Every row comes from one small tree of marks. The marks that hang from a mark follow it in brackets, in the order of their numbers. Every link used is in the known rows. Which tree was each row made from?
In the rows, 128 means zero.
Known rows
j_687[j_38[j_591[j_490] j_797 j_824[j_334]]]: [135,156,178,125,122,171,126,111,150,168,128,102,153,135,125,158,112,162,80,134,144,133,127,161,134,159,163,126,107,128,171,133,131,122,117,142,90,100,92,133,157,138,124,102,124,119,93,131,115,120]
j_260[j_591]: [127,116,97,107,86,131,106,123,149,130,120,145,126,120,116,134,138,99,127,107,190,164,122,113,143,112,149,104,177,149,121,114,112,127,116,101,96,133,157,109,167,123,125,163,114,97,130,106,104,127]
j_797[j_38[j_411 j_591] j_490[j_564 j_824[j_334]]]: [145,135,124,149,146,115,150,119,118,123,127,127,64,130,180,138,120,148,118,138,130,119,138,97,111,167,121,126,111,121,103,171,161,142,108,156,145,117,96,146,86,118,124,66,153,141,153,143,105,115]
j_260[j_591[j_490]]: [134,128,109,110,93,128,89,112,152,121,125,141,137,113,110,125,161,108,134,116,183,150,123,94,137,121,165,116,191,147,124,104,122,108,122,97,106,147,147,140,158,127,118,149,148,106,103,101,111,131]
j_591[j_490[j_411 j_564 j_687[j_38[j_797]] j_824[j_334]]]: [128,131,141,133,143,93,135,149,110,128,142,129,128,111,116,80,115,140,165,138,108,113,133,90,121,134,87,129,127,128,99,117,174,115,118,109,155,109,120,131,68,128,131,138,160,150,143,97,167,142]
j_591[j_490[j_564[j_38[j_411]] j_687 j_824[j_334]]]: [135,126,134,141,155,94,123,141,126,106,118,129,130,117,128,82,153,115,177,142,109,124,136,94,105,122,95,126,171,125,114,124,164,102,132,116,173,160,148,129,75,134,129,135,159,149,146,119,141,142]
j_564[j_38[j_411 j_687 j_824[j_334]] j_490]: [154,134,121,134,118,140,121,133,151,95,125,110,129,150,124,112,127,109,150,133,89,95,136,136,137,140,159,129,124,147,140,95,120,125,143,144,135,111,143,145,168,108,111,102,117,138,102,128,137,139]
j_260[j_591[j_490[j_687]]]: [141,114,108,118,91,118,93,133,129,102,118,141,137,112,101,110,158,115,162,118,175,142,114,91,135,119,146,126,185,147,117,111,126,109,124,93,123,168,166,138,146,112,126,148,151,106,113,91,118,135]
j_564[j_38[j_411 j_797 j_824] j_490]: [152,177,132,148,134,146,126,96,192,143,160,115,126,177,116,132,103,119,107,137,108,133,126,150,142,119,169,140,130,132,140,113,117,129,136,92,137,143,120,131,167,125,120,123,125,151,84,147,141,151]
j_659[j_411]: [155,122,95,109,117,144,124,112,118,120,136,157,125,156,117,150,138,67,138,122,123,147,134,107,124,102,123,124,138,118,118,126,76,116,129,95,131,137,110,135,152,152,125,167,122,102,130,117,138,124]
j_778[j_816]: [158,114,99,122,146,106,105,122,118,100,120,130,135,134,113,160,127,83,133,102,135,172,178,111,113,88,108,141,182,150,119,136,97,113,145,110,158,117,156,84,137,144,141,180,122,119,141,122,148,114]
j_591[j_490]: [145,127,123,102,134,126,90,111,137,102,123,130,153,132,108,123,165,87,131,127,146,138,145,103,115,120,155,134,184,130,120,127,102,96,128,97,150,146,135,143,139,138,127,147,145,113,110,116,119,126]
j_797[j_38[j_687 j_824]]: [142,101,132,109,124,120,124,123,114,94,118,121,101,137,141,148,111,106,119,131,110,131,128,108,112,127,120,124,145,134,136,157,124,146,114,137,111,132,147,148,158,90,145,97,95,108,146,128,125,128]
j_490[j_411 j_564 j_824[j_38[j_591 j_687 j_797]]]: [67,112,124,131,148,101,150,131,137,152,156,154,115,103,147,113,106,148,139,139,97,123,105,130,143,114,76,110,86,123,112,108,164,178,124,142,112,93,114,115,84,131,133,138,118,131,179,134,161,151]
j_816[j_659]: [160,100,105,96,122,117,112,172,140,147,109,139,116,130,95,129,128,98,113,111,165,181,147,132,102,88,105,136,159,130,142,138,107,84,117,108,148,134,138,81,132,126,150,176,96,106,146,136,107,116]
j_824[j_38[j_411 j_591[j_490[j_564]] j_687 j_797] j_334]: [127,128,148,153,145,161,149,135,126,143,133,139,147,120,130,117,157,162,108,131,133,80,128,163,144,148,124,124,52,109,124,116,164,150,140,180,119,135,83,165,135,142,125,100,140,102,103,135,107,140]
j_591[j_490[j_411 j_564[j_38[j_797]] j_687 j_824[j_334]]]: [135,135,150,147,156,87,131,131,138,118,137,131,137,123,118,80,134,136,174,137,98,120,131,92,115,125,85,128,145,126,105,107,174,110,127,107,161,140,128,135,64,121,136,150,165,159,135,109,160,149]
j_490[j_564 j_687 j_824[j_38[j_411 j_591 j_797] j_334]]: [113,117,117,154,151,109,177,164,106,151,138,147,115,120,132,92,111,154,141,139,109,115,112,154,130,124,75,117,86,104,117,159,180,157,123,153,156,139,143,88,67,138,134,124,122,133,173,141,132,132]
j_687[j_38[j_591 j_797[j_490[j_564]] j_824]]: [114,140,161,129,121,159,125,105,174,148,134,107,116,142,138,176,88,154,83,147,146,161,119,153,129,149,135,137,107,132,144,145,120,139,112,115,100,103,93,114,146,134,137,110,125,117,118,138,132,133]
j_591[j_490[j_824]]: [123,134,110,99,140,102,99,120,117,115,133,117,143,110,120,116,151,98,132,131,129,142,139,96,109,124,151,129,190,120,135,134,119,95,124,109,147,144,148,125,114,138,115,137,139,131,124,119,130,114]
j_778[j_814 j_816]: [148,139,89,141,121,108,93,133,116,108,116,134,112,141,139,184,125,100,150,97,125,153,205,112,110,94,115,141,200,146,111,117,129,105,149,101,163,116,160,59,130,119,151,192,136,129,149,118,157,93]
j_334[j_824[j_38[j_591[j_490[j_564]] j_797]]]: [101,143,140,110,143,125,147,104,160,154,142,142,154,139,114,130,139,136,67,130,145,145,116,157,123,120,134,128,136,106,145,168,116,127,121,129,122,118,133,127,121,149,146,125,134,146,114,165,129,123]
j_687[j_38[j_411 j_591 j_797 j_824]]: [111,153,160,132,115,185,136,101,136,183,142,130,116,137,140,174,88,150,82,132,136,145,104,167,146,129,154,130,86,133,151,136,121,155,127,129,77,118,75,123,171,148,125,117,106,117,122,139,124,132]
j_38[j_411 j_687 j_797[j_490] j_824[j_334]]: [137,125,119,139,124,161,151,118,95,98,165,126,100,130,115,150,93,151,93,115,70,107,113,154,113,163,145,145,54,117,101,154,150,130,152,185,113,144,81,136,160,109,131,117,128,93,68,104,145,121]
j_490[j_411]: [137,117,122,106,119,131,121,114,125,123,128,158,127,138,115,122,121,92,147,109,123,133,132,108,135,110,131,120,136,149,93,112,102,133,128,103,132,94,117,126,132,126,132,181,116,121,147,110,137,131]
j_824[j_38[j_411 j_687]]: [117,108,116,127,123,142,130,150,90,121,116,135,116,115,133,119,139,102,141,131,133,100,131,127,142,115,114,126,101,127,111,110,115,146,141,132,130,136,131,148,155,132,121,137,106,114,143,135,124,145]
j_260[j_591[j_490[j_411 j_687[j_38[j_797]]]]]: [133,134,137,134,86,127,106,131,126,134,134,136,126,112,106,111,130,143,154,119,172,133,110,86,153,126,134,130,141,150,104,88,140,121,121,79,99,148,126,156,144,113,126,150,157,125,105,84,137,150]
j_334[j_824[j_38[j_411 j_591[j_490] j_797]]]: [107,158,141,119,134,144,151,104,122,167,146,142,144,135,117,133,138,143,67,121,138,127,107,157,131,123,157,135,112,106,142,163,112,126,134,139,113,133,111,147,135,154,131,119,134,152,98,162,124,118]
j_564[j_38[j_591[j_490[j_411 j_824[j_334]]] j_687 j_797]]: [112,132,169,145,142,134,120,114,145,127,117,97,166,118,144,139,151,159,127,128,133,118,128,141,135,135,121,127,117,124,154,85,129,128,133,140,90,158,109,161,137,118,130,110,132,131,105,123,113,136]
j_659[j_411 j_816]: [137,116,81,112,135,125,118,96,106,109,138,154,111,163,98,159,106,80,142,132,124,163,138,97,122,103,130,144,112,116,103,141,56,127,156,106,162,135,105,130,156,179,125,174,133,129,119,109,162,129]

Write each row's tree
[164,142,144,139,137,141,162,147,129,163,121,111,152,147,108,120,124,129,86,120,163,116,161,161,139,143,122,112,95,105,133,134,136,122,116,133,139,113,131,115,140,137,130,146,108,124,103,147,99,123] : j_824[j_38[j_797] j_334]
[142,111,145,129,103,158,139,152,87,127,102,133,117,131,127,128,108,137,154,128,118,111,109,144,131,135,127,133,104,143,135,146,122,137,130,141,124,120,133,119,138,124,129,119,107,119,150,119,123,123] : j_490[j_687[j_38[j_411 j_591 j_824[j_334]]]]
[122,141,153,139,150,144,124,109,179,156,133,131,157,140,123,136,148,145,97,144,159,133,127,153,141,123,129,130,115,111,142,126,131,142,121,111,131,141,108,142,128,147,135,123,139,119,114,155,111,146] : j_824[j_38[j_591[j_490[j_564]] j_797]]
[128,106,126,119,111,111,144,186,63,132,93,96,132,105,138,110,112,137,156,130,141,121,132,134,127,141,106,119,130,124,149,147,126,121,108,142,132,114,178,89,102,124,119,110,98,135,172,117,112,102] : j_490[j_687[j_38[j_591]] j_824[j_334]]
[129,143,134,151,124,175,141,93,123,123,161,145,104,147,122,168,94,177,101,126,82,130,78,168,122,146,164,162,68,121,121,174,131,148,148,149,117,173,80,129,143,118,136,110,139,108,88,131,133,122] : j_38[j_411 j_591 j_797[j_490[j_687]] j_824]
[170,112,159,152,129,119,146,120,135,84,116,143,74,152,147,130,98,172,159,136,79,100,114,94,106,174,104,141,95,146,94,165,165,148,114,149,152,90,106,162,80,76,150,84,158,140,147,125,141,131] : j_797[j_38[j_591 j_824[j_334]] j_490[j_411 j_564 j_687]]
[139,128,92,115,106,88,122,172,91,110,137,109,115,131,113,79,95,112,181,136,107,102,133,94,146,124,129,141,132,142,108,111,112,124,114,87,167,84,177,112,105,110,109,121,124,159,155,103,166,130] : j_564[j_490[j_411 j_687[j_38] j_824]]
[141,146,171,143,128,173,133,96,161,153,101,135,135,145,149,155,134,136,127,124,114,130,115,158,128,135,156,112,128,145,163,116,124,133,142,156,99,123,103,136,154,133,121,125,110,135,124,157,101,127] : j_564[j_38[j_411 j_591 j_824[j_334]]]
[96,131,116,129,159,101,121,127,129,128,157,133,124,102,129,102,144,119,129,150,112,127,127,106,121,117,106,130,137,109,114,123,162,128,132,121,146,152,119,139,100,146,123,127,152,128,133,130,153,149] : j_591[j_490[j_564 j_824[j_38[j_411 j_687 j_797]]]]
[104,134,147,120,138,117,151,117,137,144,143,154,146,137,108,111,130,149,101,127,122,124,102,146,126,118,116,136,117,112,127,160,127,134,126,127,130,118,132,138,101,135,150,132,141,155,122,152,149,131] : j_334[j_824[j_38[j_591[j_490[j_411 j_564 j_687]] j_797]]]
[106,141,136,108,128,134,155,115,137,162,134,130,152,142,116,142,124,134,57,119,154,145,117,173,130,120,142,125,126,106,154,173,95,130,120,134,108,118,145,116,139,144,142,129,106,144,115,166,115,109] : j_334[j_824[j_38[j_591 j_797]]]
[95,101,129,111,121,161,125,103,146,112,151,133,151,130,120,176,109,153,87,122,98,142,88,190,126,127,148,134,95,123,160,152,115,163,138,173,74,152,117,116,175,112,146,110,91,69,108,120,125,121] : j_38[j_591 j_687 j_797 j_824]
[164,133,127,132,118,114,109,138,172,86,114,101,140,169,107,108,117,107,166,145,104,127,131,128,127,120,144,143,172,146,148,118,100,114,127,84,168,135,193,119,143,99,130,121,119,154,119,136,143,144] : j_564[j_38[j_824] j_490[j_687]]
[131,123,117,135,118,146,99,128,158,93,113,113,141,146,144,128,157,111,154,135,138,103,131,142,153,116,158,138,127,147,140,83,85,144,140,123,126,145,140,157,170,119,114,89,122,123,121,130,109,145] : j_564[j_38[j_411 j_591 j_687] j_490]
[150,128,109,136,133,108,146,148,96,106,144,93,122,136,109,128,101,138,105,121,132,142,142,134,111,145,116,146,118,100,105,168,126,104,118,114,156,167,147,95,110,114,139,139,132,122,100,110,124,109] : j_38[j_797[j_490[j_687 j_824[j_334]]]]
[131,133,118,115,91,127,94,108,146,126,131,156,132,109,110,115,152,119,153,110,163,136,115,79,145,123,162,115,170,156,108,85,131,116,127,98,99,125,124,157,149,119,116,158,155,116,108,94,129,138] : j_260[j_591[j_490[j_411]]]
[127,136,140,157,139,132,137,131,114,116,127,86,116,124,147,142,124,134,117,128,134,125,144,132,125,136,107,136,106,113,118,108,128,118,137,129,117,179,110,142,144,119,129,125,129,135,98,123,117,138] : j_564[j_38[j_411 j_687 j_797[j_490[j_824[j_334]]]]]
[93,103,141,130,143,100,142,132,148,129,116,141,125,106,161,108,128,133,170,129,96,121,128,118,128,126,78,93,125,145,122,90,159,152,124,160,109,77,124,115,81,121,130,137,116,141,185,124,140,137] : j_490[j_411 j_564[j_38[j_591 j_687]] j_824[j_334]]
[85,116,125,105,129,129,137,122,121,124,129,156,135,115,130,119,155,123,108,129,120,113,107,141,122,120,128,128,124,122,130,152,117,138,140,159,118,116,130,153,126,145,134,111,133,136,134,151,137,126] : j_334[j_824[j_38[j_411 j_591[j_490[j_564]] j_687]]]
[138,145,127,117,143,108,122,140,107,136,119,106,152,106,121,100,154,119,128,134,130,114,152,102,116,147,143,117,157,113,144,124,142,93,121,133,152,118,148,137,105,139,106,124,141,147,116,135,121,112] : j_591[j_490[j_824[j_38 j_334]]]
[88,129,125,113,123,142,158,123,103,149,141,140,136,126,125,139,128,138,72,117,133,121,103,171,135,118,133,131,94,107,137,161,103,145,136,159,98,135,127,137,150,140,138,117,106,132,117,152,125,118] : j_334[j_824[j_38[j_411 j_591 j_687 j_797]]]
[116,134,99,109,100,109,97,120,134,133,132,132,130,94,120,119,150,114,137,120,169,156,118,87,133,125,161,111,195,139,134,109,135,108,119,106,102,146,156,126,139,127,109,141,142,120,115,105,120,122] : j_260[j_591[j_490[j_824]]]
[129,137,164,125,148,120,99,84,195,116,133,155,132,136,121,112,144,109,162,140,97,138,127,87,116,117,121,126,172,153,111,91,144,117,135,95,141,107,101,158,107,129,136,161,162,147,130,125,162,163] : j_591[j_490[j_411 j_564[j_38[j_824]]]]
[73,104,119,128,148,109,125,125,152,124,122,138,114,106,170,130,138,108,152,144,118,153,117,130,123,99,87,108,154,133,132,114,138,156,130,137,114,142,136,106,106,140,130,127,110,125,190,140,131,144] : j_490[j_564[j_38[j_411 j_591 j_687]] j_824]
[144,109,123,133,122,149,152,167,77,127,105,131,128,117,128,105,144,115,136,119,131,78,148,137,141,142,118,113,79,124,113,112,138,136,137,172,134,110,126,145,147,130,116,130,107,112,128,130,108,129] : j_824[j_38[j_411 j_687] j_334]
[165,131,87,138,119,96,95,171,121,138,108,136,94,130,121,181,118,116,142,94,133,174,207,115,94,81,90,153,190,145,132,115,142,78,144,106,170,119,151,42,118,112,162,201,130,134,152,129,154,89] : j_778[j_814 j_816[j_659]]
[140,118,118,142,126,121,141,141,59,95,115,98,74,108,180,147,127,155,125,130,122,92,134,99,115,178,130,139,89,119,115,156,139,139,119,179,121,139,110,171,118,98,116,45,137,128,132,126,98,102] : j_797[j_38[j_411 j_591 j_687] j_490[j_824[j_334]]]
[152,123,146,128,125,154,145,147,130,152,89,122,159,134,130,127,150,134,114,122,161,102,149,160,140,151,140,106,105,124,152,127,120,132,118,161,129,87,138,125,135,136,118,120,105,120,131,156,79,112] : j_824[j_38[j_591] j_334]
[129,133,118,130,138,103,118,150,73,117,127,121,128,103,118,89,147,121,167,143,110,107,122,91,119,122,123,144,150,114,124,129,138,108,135,108,170,168,156,144,96,132,113,127,151,151,134,129,142,131] : j_591[j_490[j_687 j_824[j_38[j_411]]]]
[132,121,125,143,134,110,167,175,77,146,116,105,145,115,122,106,112,160,131,129,128,110,123,157,130,139,102,123,99,99,150,158,146,133,116,151,144,144,173,92,93,122,126,115,105,137,146,138,110,109] : j_490[j_687 j_824[j_38[j_591 j_797] j_334]]
[145,157,142,149,127,189,155,86,136,147,160,140,113,149,126,171,99,179,72,116,91,123,99,180,122,172,183,140,54,119,131,167,144,138,145,184,105,128,56,130,149,130,124,105,137,107,69,137,114,107] : j_38[j_411 j_591 j_797[j_490] j_824[j_334]]
[108,135,148,109,117,139,101,131,123,149,104,98,144,110,148,144,139,125,124,142,170,140,137,119,135,135,146,124,152,135,161,116,102,118,111,111,105,108,126,134,137,147,112,105,123,130,144,130,109,120] : j_687[j_38[j_591[j_490[j_824]]]]
[126,148,116,152,133,130,136,138,137,130,142,92,143,136,146,124,130,147,119,132,123,102,132,164,152,137,150,131,95,118,153,101,125,142,133,150,115,149,133,135,148,123,107,74,119,138,103,131,111,128] : j_564[j_38[j_411 j_591 j_687 j_797] j_490[j_824[j_334]]]
[128,152,127,132,125,111,112,119,170,135,124,107,143,140,146,115,130,128,155,137,121,119,130,120,151,126,158,124,148,148,152,80,100,133,120,101,129,93,151,133,122,117,105,106,126,173,139,143,129,133] : j_564[j_38[j_591] j_490[j_411 j_824]]
[100,86,104,113,114,165,112,126,94,98,121,159,126,114,145,149,154,113,140,114,126,111,105,152,137,111,144,130,100,138,117,124,97,163,149,167,97,154,106,144,167,133,126,114,105,72,147,111,104,124] : j_38[j_411 j_591 j_687]
[131,109,124,146,133,95,148,160,105,100,118,129,97,114,136,97,112,157,178,140,94,99,126,96,117,162,88,133,97,129,87,133,157,129,122,139,172,88,137,121,54,108,127,127,156,153,157,126,149,127] : j_797[j_490[j_411 j_564 j_687 j_824[j_38[j_591] j_334]]]
[113,149,164,130,133,140,131,120,145,173,134,115,142,121,138,134,117,155,105,135,156,133,134,136,142,141,126,121,105,127,137,115,143,134,110,122,101,94,84,131,117,148,123,114,137,132,130,121,126,133] : j_687[j_38[j_591[j_490[j_411 j_564 j_824[j_334]]] j_797]]
[98,120,123,119,155,85,123,122,177,134,121,123,120,124,151,121,126,85,141,145,137,180,143,114,112,94,83,102,199,130,133,124,135,128,112,93,142,127,163,80,94,142,137,159,110,146,185,146,135,142] : j_490[j_564[j_38] j_824]
